Known rows, with every way that one mark hangs from another
{tanes {radugu savom} vede}: [  4.7   8.5 -22.4  49.0  21.4 -18.3  25.8  -7.8  75.6  29.3 -32.4  33.8
  -1.5  25.0  -9.0  27.6  24.2  35.1 -31.2 -20.3  16.3]
{radugu savom}: [  0.5   2.5   2.5  40.0   6.7   2.6  13.7  18.5  32.0   1.6 -27.3  20.7
  -5.1  35.0   3.3   6.8  19.3  15.1  -3.4 -15.6   3.9]
{gemo {dagiro savom} {vede bisu loze}}: [-29.2  44.4  14.4  50.5  46.8  74.4  27.9  65.7   0.2   4.3  23.2  18.5
  24.9  19.6  74.2  -1.6  33.3 -46.5 -25.4 -15.0  18.1]
{radugu savom {tanes {vede kilak posi}}}: [  8.8  24.1   3.7  47.0  24.8   8.9  37.8  36.4  59.5   3.4 -21.8  26.0
 -21.8  56.2 -28.8  33.9  -0.8  16.9 -20.7 -13.9  10.9]
{loze {vede bisu kilak}}: [ -3.5  30.4  26.0  11.3  44.9  30.1  19.5  37.4  24.7 -19.2  -9.9  16.7
  -4.6  10.9  -7.7  20.7 -13.7 -16.3   1.3  -4.0  -5.8]
{dagiro savom}: [ 11.2   8.7 -13.5  13.4  -7.7  -8.6  -2.0  22.5  22.3 -14.6 -12.9  11.7
  28.0  15.7  15.0 -13.9  -7.0 -13.7  -7.9  -7.2  14.4]
{gemo {dagiro savom} {vede kilak}}: [ 17.2  22.9   7.0  28.4  24.1  37.0  33.9  31.8   7.1   4.3   1.2   4.4
  25.0  35.0   3.7  10.7  -9.7 -47.3  10.3   1.7 -31.3]
{gemo dagiro vede}: [ -0.8  -0.4   8.6  27.1  22.6  46.2  25.8   9.1  -9.0  26.4  12.6   7.8
   5.6  10.8  17.0   0.2  15.2 -14.1   1.9  -1.5 -31.3]
{loze {vede bisu}}: [-12.7  15.6  16.5  23.1  36.9  35.4  11.0  31.5  25.1  -9.9  -9.4  28.7
  -2.0  -1.2  17.3  -1.6   6.3   4.8 -13.8 -12.4   6.4]
{loze vede}: [  6.3  -7.9  10.6  12.3  28.0  14.9  16.1   7.3  35.4   3.0 -21.1  35.9
  -7.2   7.5   3.6  -6.5  -3.7  16.4  -6.0  -7.0  -4.3]
{posi {vede bisu}}: [-36.3  30.4   0.3   3.4   4.9  51.8  -2.8  26.2   0.8   4.1  19.8 -13.0
  -9.6  -1.8  25.6   9.0   1.3 -11.5  32.2   1.9   3.2]
{tanes {radugu savom}}: [-16.0  31.6 -31.2  47.2   1.4  -3.0  24.8   4.8  54.9  30.1 -33.7  19.4
 -15.4  39.1  -9.7  10.9  26.1  26.3  -8.6 -16.6   1.2]
{gemo dagiro {vede bisu loze posi}}: [-33.9  51.7  36.7  19.3  69.2  83.8  39.6  68.4 -24.4  -7.4  36.5   0.7
   8.7  29.4  60.3  21.4  29.1 -30.0 -14.1  -4.2  24.4]
{gemo vede}: [-16.0   7.9   8.8  -2.1  12.2  38.8   2.6   1.1  11.2  35.7   1.8  11.1
 -22.6  -3.7  13.5   2.0  -5.5   5.0  16.0  19.9 -25.8]
{radugu savom tanes}: [-18.2  19.7 -20.1  72.0  -8.7  19.6  20.8  26.5  49.1  31.1 -23.5  30.0
 -35.2  42.7  -8.9  -9.5  22.4  20.6 -19.4 -24.0  -4.0]
{posi vede}: [-16.8   7.4  -6.2  -7.2  -4.9  31.4   0.5   0.8  10.5  17.0   7.1  -5.3
 -15.1   7.3  11.5   5.4  -6.1   0.0  40.2   8.3  -7.5]
{radugu {tanes {vede bisu posi}}}: [-15.0  29.6  -2.3  25.1  19.8  22.2  13.9  31.8  22.6  -0.1  15.1  10.1
  -9.6   4.0  -1.1  12.7   0.0   9.5 -35.9  -8.3  25.5]
{loze {vede bisu posi}}: [ -8.4  31.3  28.4   2.7  52.5  37.1  21.5  47.8  18.1 -32.2  -7.8  22.5
   3.7  20.4  17.2   8.8  -3.8  11.2  -8.5  -7.7  24.2]
{gemo {dagiro savom} {vede bisu}}: [-11.1  31.0   3.7  48.6  27.3  58.9  21.2  50.5  -2.0   2.7  14.5   8.4
  31.6  15.8  43.6  -7.7  17.5 -37.6 -13.3 -13.6  -6.6]

Rows
[-32.2  45.0  -5.7  61.6  53.3  16.9  28.3  34.8  67.3  19.3 -11.0  34.7
  -3.3  22.5  34.9  39.2  47.6  14.0 -49.0 -28.6  54.1]  {tanes {radugu savom} {vede bisu loze}}
[-54.3  42.9  10.8   5.7  27.2  68.4   4.1  43.9   1.7   6.8  27.2  -4.2
 -18.4   4.7  56.8  15.9  17.8 -20.8  21.2  -0.7  30.9]  {posi {vede bisu loze}}
[-26.7  36.0  13.6 -17.2  23.6  45.9  17.2  26.5   9.6   8.7  15.4  -8.6
 -24.5  22.6  16.6  35.7 -10.1 -32.1  43.6  14.5   6.2]  {posi {vede kilak loze}}
[ -1.4  49.0   7.6 -10.9  60.2  -3.2  40.1  20.9  44.2  -3.8  -1.6   6.7
  -1.6  34.2  -7.0  67.2  -5.1  -2.8 -20.1   5.7  44.2]  {tanes radugu {vede kilak loze posi}}
[ -2.3   1.0 -11.8  72.0   7.9   7.4  22.8  16.5  66.8  31.2 -23.0  43.1
 -24.6  30.2  -9.3   6.6  20.8  30.7 -35.4 -26.7   7.3]  {radugu savom {tanes vede}}
[ -0.2  45.8  37.4  -8.6  59.5  34.0  31.1  56.0  16.4 -43.1  -8.6   9.7
   1.1  31.8  -7.4  31.2 -22.7 -10.9   5.8   2.1  11.3]  {loze {vede bisu kilak posi}}
[  8.3   7.7  -2.4  39.2  16.7  39.2  25.4  25.8   8.8  13.8   3.0  16.4
  26.7  24.4  28.5 -12.1   9.6 -25.1  -4.8  -6.5 -17.9]  {gemo {dagiro savom} vede}
[ 12.0  29.3  29.4  -2.4  43.9  48.0  45.0  32.4 -17.8  -7.2  14.5 -11.6
   9.9  44.0  -8.8  34.3 -13.2 -29.5  20.8  13.4 -24.8]  {gemo dagiro {vede kilak posi}}
[ 11.7  14.3  25.3  -0.1  38.4   1.3   5.0  16.2   8.6 -24.2  11.2  -6.0
  16.2 -12.0 -10.4  44.5 -11.4 -22.1 -13.4   1.4  12.5]  {tanes {vede bisu kilak}}
[ -3.8  47.6  -6.5  48.2  39.7  -1.6  29.3  22.2  63.8   6.6 -20.4  12.8
   2.4  27.8 -20.2  54.7  15.1   1.8 -23.7 -17.2  14.3]  {tanes {radugu savom} {vede bisu kilak}}
[-17.6  16.7 -10.4  42.1  10.0  18.9   4.5  17.9  27.6  18.9  12.9  15.6
 -15.0 -11.9  -0.1   2.5   7.9   5.6 -39.0 -15.0  12.8]  {radugu {tanes {vede bisu}}}
[-25.4  58.5   1.9  18.7  55.3  12.2  25.6  26.2  39.8   6.5   7.8   6.5
  -0.9   5.1   7.7  56.7  14.6 -20.4 -33.4  -7.0  38.6]  {tanes radugu {vede bisu kilak loze}}
[ -7.5  67.7  32.4 -26.3  40.7  25.2  17.1  59.8 -24.1 -56.0  16.1 -34.8
  11.8  29.6 -14.1  47.2 -23.7 -33.5  13.6  12.0  18.6]  {vede bisu kilak posi}
[-35.9  64.6  32.0   2.1  48.8  39.6  12.5  58.5 -13.3 -24.8  22.7 -15.1
  -5.5   9.8  25.1  40.2   7.2 -53.8  -6.7   0.6  30.7]  {vede bisu kilak loze}
[-26.6  45.5   9.2  -8.7  13.6  48.5   4.9  31.8  -1.0  -4.6  18.4 -27.9
 -13.0   9.7   2.0  33.0 -16.4 -32.9  48.0  11.2  -9.2]  {posi {vede bisu kilak}}
[-44.9  58.8  20.6  -5.8  34.3  64.1  11.7  51.0   0.0  -3.1  27.3 -17.1
 -18.6  14.9  31.2  39.3  -1.5 -43.0  35.1   9.3  16.6]  {posi {vede bisu kilak loze}}
[ -8.6  23.1   3.7  64.5  30.9  17.6  32.7  36.0  67.2  23.6 -17.5  40.3
 -31.8  42.5  -3.7  28.8  18.6   3.8 -34.0 -21.9  18.0]  {radugu savom {tanes {vede kilak loze}}}
[-15.7  19.5 -14.2  19.2  35.9  -4.3  21.3  -3.7  52.6  29.7  -1.2  26.3
  -5.0   2.7  18.2  30.9  23.1  13.2 -39.0 -10.1  38.9]  {tanes radugu {vede loze}}
[-10.8  28.2  -4.3  33.4  15.1  17.5  12.4  22.5  27.5  10.8  11.9   5.1
 -17.0  -2.9 -19.1  20.1  -5.4 -11.0 -28.1  -7.5   1.6]  {radugu {tanes {vede bisu kilak}}}
[-14.1  21.2 -11.3  50.6  43.3  -2.4  34.0  10.3  76.9  30.1 -23.5  42.3
  -8.4  29.4  20.0  35.3  38.7  26.6 -41.6 -22.0  42.1]  {tanes {radugu savom} {vede loze}}
[ 16.4  36.3  -2.8 -13.7  37.0 -19.7  34.1   2.1  41.5  -6.5  -8.7  -3.1
   6.7  29.2 -37.7  60.1 -18.2   7.6  -8.5   8.9  17.4]  {tanes radugu {vede kilak posi}}
[-29.0  57.4   3.6  10.5  61.6  17.6  29.5  37.6  35.3  -6.7  11.3  11.9
   8.2  14.2  32.6  46.2  22.0   6.8 -42.5  -8.7  67.2]  {tanes radugu {vede bisu loze posi}}
[ 13.4  22.8 -12.2  38.3  28.3 -20.9  34.3  -1.9  74.1  17.9 -33.1  20.9
  -3.0  35.3 -34.1  52.4   6.4  13.8 -15.5 -11.6   3.0]  {tanes {radugu savom} {vede kilak}}
